What can hang from each mark:
riva: gari
kipul: kedi taba
kedi: gari kipul
gari: boti govidun kedi riva taba
boti: gari kipul
famuf: gari

Each row was made from one small tree. The marks that hang from a mark follow it in brackets, in alphabetical order. Every link used is in the known rows. Write each row's tree.
Known rows:
kipul(kedi taba): 0.63; -0.07; -1.48; 3.73; 1.98; 1.60; -2.09; 2.55; 2.52; 3.39; -0.81; -2.91; 0.48; -0.82; -3.69; 1.56; 1.80
riva(gari(boti govidun kedi)): 1.51; -2.73; 1.86; 0.25; 0.53; -0.38; 0.63; -3.27; 1.44; 2.60; 3.35; -0.45; -2.00; -3.64; -2.03; 1.52; 0.27
famuf(gari(boti(kipul) govidun kedi riva)): 3.00; -3.61; -0.50; 2.96; -0.21; 2.34; 2.56; -3.07; 0.92; 2.15; 3.34; -1.65; 1.82; -1.79; -4.01; -0.71; -0.94
famuf(gari(boti(kipul) govidun)): 1.67; -1.54; -1.34; 4.02; 1.81; 2.31; -0.06; -3.22; 0.09; 2.49; 1.25; -2.08; 1.61; -1.58; -2.66; 0.88; -1.42
famuf(gari(boti(kipul(kedi)) govidun riva taba)): 2.39; -2.35; -1.16; 5.03; 1.34; 2.47; 1.62; -5.90; 0.95; 2.80; 3.88; -0.43; 2.39; -0.85; -4.47; -1.43; -0.77
famuf(gari(boti kedi(kipul) riva taba)): 0.93; -0.80; 2.65; 2.63; -1.65; 2.06; 1.86; -4.84; 1.12; 3.95; 3.56; -1.02; 0.22; -2.25; -6.33; -3.31; -0.13
gari(kedi): 0.60; -0.87; 0.19; 0.53; 0.23; 0.65; -0.59; 1.53; 2.53; 2.71; -0.07; -2.75; -1.16; -3.24; -3.91; 1.58; 0.98
boti(gari(govidun kedi riva) kipul): 3.59; -1.87; -0.97; 2.05; 0.46; 0.35; 1.90; -0.08; 2.20; 1.75; 0.91; -2.04; 1.13; -2.16; -3.42; -0.24; 1.79
kipul(kedi(gari(govidun))): 1.88; -1.35; -1.47; 4.74; 1.62; 1.21; -0.58; 0.44; 2.74; 4.08; 0.95; -1.27; -1.06; -2.02; -3.44; 1.88; -0.48
kipul(taba): 0.36; -0.09; -0.97; 2.54; 1.78; 1.57; -2.55; 2.07; 1.65; 3.34; -0.74; -3.75; -0.07; -1.11; -2.95; 1.44; 0.98
kedi(gari(riva) kipul): 0.46; -0.94; 0.00; 4.18; 0.36; 1.69; -0.61; 1.06; 1.61; 4.79; 1.05; -1.97; -0.39; -2.83; -5.46; -1.35; 0.58
gari(boti): -0.78; 0.00; 0.33; 1.77; 1.85; 0.56; -1.97; -1.58; 1.56; 3.25; 0.35; -2.57; -0.97; -2.28; -3.34; 0.66; -0.17
gari(boti govidun kedi): 1.45; -1.62; 1.85; 1.11; -0.06; 0.80; 0.27; -3.19; 2.33; 3.05; 2.08; -1.75; -1.76; -2.36; -3.57; 0.67; -0.35
boti(gari): 0.64; 1.73; -1.19; 1.84; 2.44; -0.50; -1.50; 1.13; 1.86; 2.94; -1.80; -2.65; -0.40; -2.62; -2.62; 1.21; 1.14
kipul(kedi(gari(boti govidun riva))): 1.77; -2.51; -0.51; 4.95; 1.12; 1.15; 0.72; -2.59; 2.59; 4.34; 3.57; -0.57; -0.62; -1.37; -4.21; -0.73; -1.11
riva(gari): 0.06; -1.12; -0.85; 0.61; 2.66; -0.30; -1.69; 0.69; 0.65; 2.83; 0.59; -1.42; -0.88; -4.28; -1.89; 2.66; 1.22
kedi(kipul): -0.26; 0.96; 0.81; 2.43; 1.25; 1.60; -2.06; 0.06; 1.37; 4.12; -1.12; -2.34; -0.42; -3.34; -5.15; 0.38; 1.73
riva(gari(boti govidun kedi(kipul) taba)): 1.14; -1.45; 4.40; 1.15; -0.86; 0.31; 0.71; -6.40; 1.16; 3.52; 4.18; 0.46; -2.22; -3.45; -3.71; -0.91; 1.19

Write each row's tree:
1.52; 0.91; 2.13; 1.65; -0.94; 0.07; 1.24; -1.87; 2.40; 3.55; 1.12; -1.34; -0.47; -2.71; -5.76; -2.83; 2.64
boti(gari(kedi(kipul) riva taba))
3.32; -3.73; -0.53; 4.04; -0.52; 3.05; 2.08; -1.70; 0.97; 2.30; 3.37; -2.60; 2.36; 0.13; -3.43; -1.12; -0.48
famuf(gari(boti(kipul(taba)) govidun kedi riva))
0.51; -2.60; 0.97; 1.80; -0.54; 0.94; 0.78; -2.79; 2.01; 1.85; 3.24; -2.14; 0.27; -1.55; -4.38; -2.04; 0.86
gari(boti(kipul) kedi riva taba)
0.55; 1.25; -1.34; 2.66; 2.10; -0.17; -1.35; -0.23; 1.50; 1.85; -1.06; -2.75; 0.64; -1.65; -2.36; 0.16; 1.61
boti(gari(taba) kipul)
2.01; -3.58; -1.11; 5.77; 0.78; 2.33; -0.17; -0.56; 1.36; 3.28; 3.14; -2.86; 0.89; 0.70; -2.43; -1.33; -0.74
kedi(gari(boti(kipul(taba)) govidun riva))
0.77; -1.55; 1.70; 1.10; 1.90; -0.19; -0.82; -6.52; 0.48; 3.18; 3.92; 0.03; -1.93; -2.98; -1.71; 0.66; -0.44
riva(gari(boti govidun taba))
2.88; -2.74; -1.78; 5.73; 1.06; 2.14; 0.10; 1.16; 2.69; 4.41; 2.40; -1.81; 0.27; -0.20; -3.83; 0.04; 0.03
kipul(kedi(gari(govidun riva)) taba)
3.02; -1.97; 2.16; 3.98; -1.49; 3.32; 2.08; -3.45; 1.02; 4.31; 3.33; -1.67; 1.07; -0.72; -5.51; -2.40; -0.03
famuf(gari(boti govidun kedi(kipul(taba)) riva))
2.79; -1.67; -0.73; 2.63; 1.35; 2.29; 1.00; -5.02; 0.50; 3.91; 3.32; -0.95; 0.70; -2.35; -4.36; -0.39; -1.64
famuf(gari(govidun riva taba))
1.79; -0.40; -2.60; 3.76; 2.00; 0.82; -0.78; 2.88; 1.40; 2.09; -0.84; -3.74; 2.45; -0.26; -2.54; -0.72; 2.44
boti(gari(riva) kipul(taba))
1.70; -0.18; -3.10; 3.86; 2.52; 0.13; 0.17; 1.84; 2.34; 2.03; -0.90; -1.99; 2.43; -1.82; -3.88; -0.16; 2.80
boti(gari(riva) kipul(kedi))
2.73; 0.03; -1.91; 4.08; 2.19; 1.12; -1.18; 1.13; 1.37; 2.22; -1.26; -3.43; 1.50; -0.09; -1.50; 0.96; 1.67
boti(gari(govidun) kipul(taba))
0.12; -1.61; -0.60; 3.83; 1.54; 1.22; -0.21; -3.20; 2.05; 2.41; 2.62; -1.37; 1.35; -1.11; -4.72; -1.72; 1.21
gari(boti(kipul(kedi)) riva taba)
2.27; -2.02; 3.19; 3.13; -1.39; 2.49; 1.02; -3.21; 2.01; 4.24; 3.15; -1.94; -0.19; -0.87; -5.60; -2.54; 1.32
gari(boti govidun kedi(kipul(taba)) riva)
0.89; -2.36; 0.71; 2.07; 2.02; 0.23; -0.73; -5.44; 0.13; 2.06; 3.51; -0.54; -0.42; -2.49; -1.22; 0.56; 0.32
riva(gari(boti(kipul) govidun taba))
0.38; -2.80; -1.56; 5.47; 0.79; 1.85; -0.97; 1.88; 1.45; 2.95; 2.11; -3.60; 1.09; 0.60; -2.56; -1.49; -0.14
kedi(gari(boti(kipul(taba)) riva))
2.62; -3.79; 0.50; 3.15; -0.42; 2.20; 1.03; -1.48; 1.95; 2.20; 3.07; -2.85; 1.11; -0.01; -3.46; -1.25; 0.89
gari(boti(kipul(taba)) govidun kedi riva)
1.70; -2.70; -0.91; 4.42; 2.35; 1.05; -0.82; -1.22; 1.03; 2.13; 2.11; -1.18; 1.22; -0.71; -1.31; 1.36; 1.90
riva(gari(boti(kipul(kedi taba)) govidun))
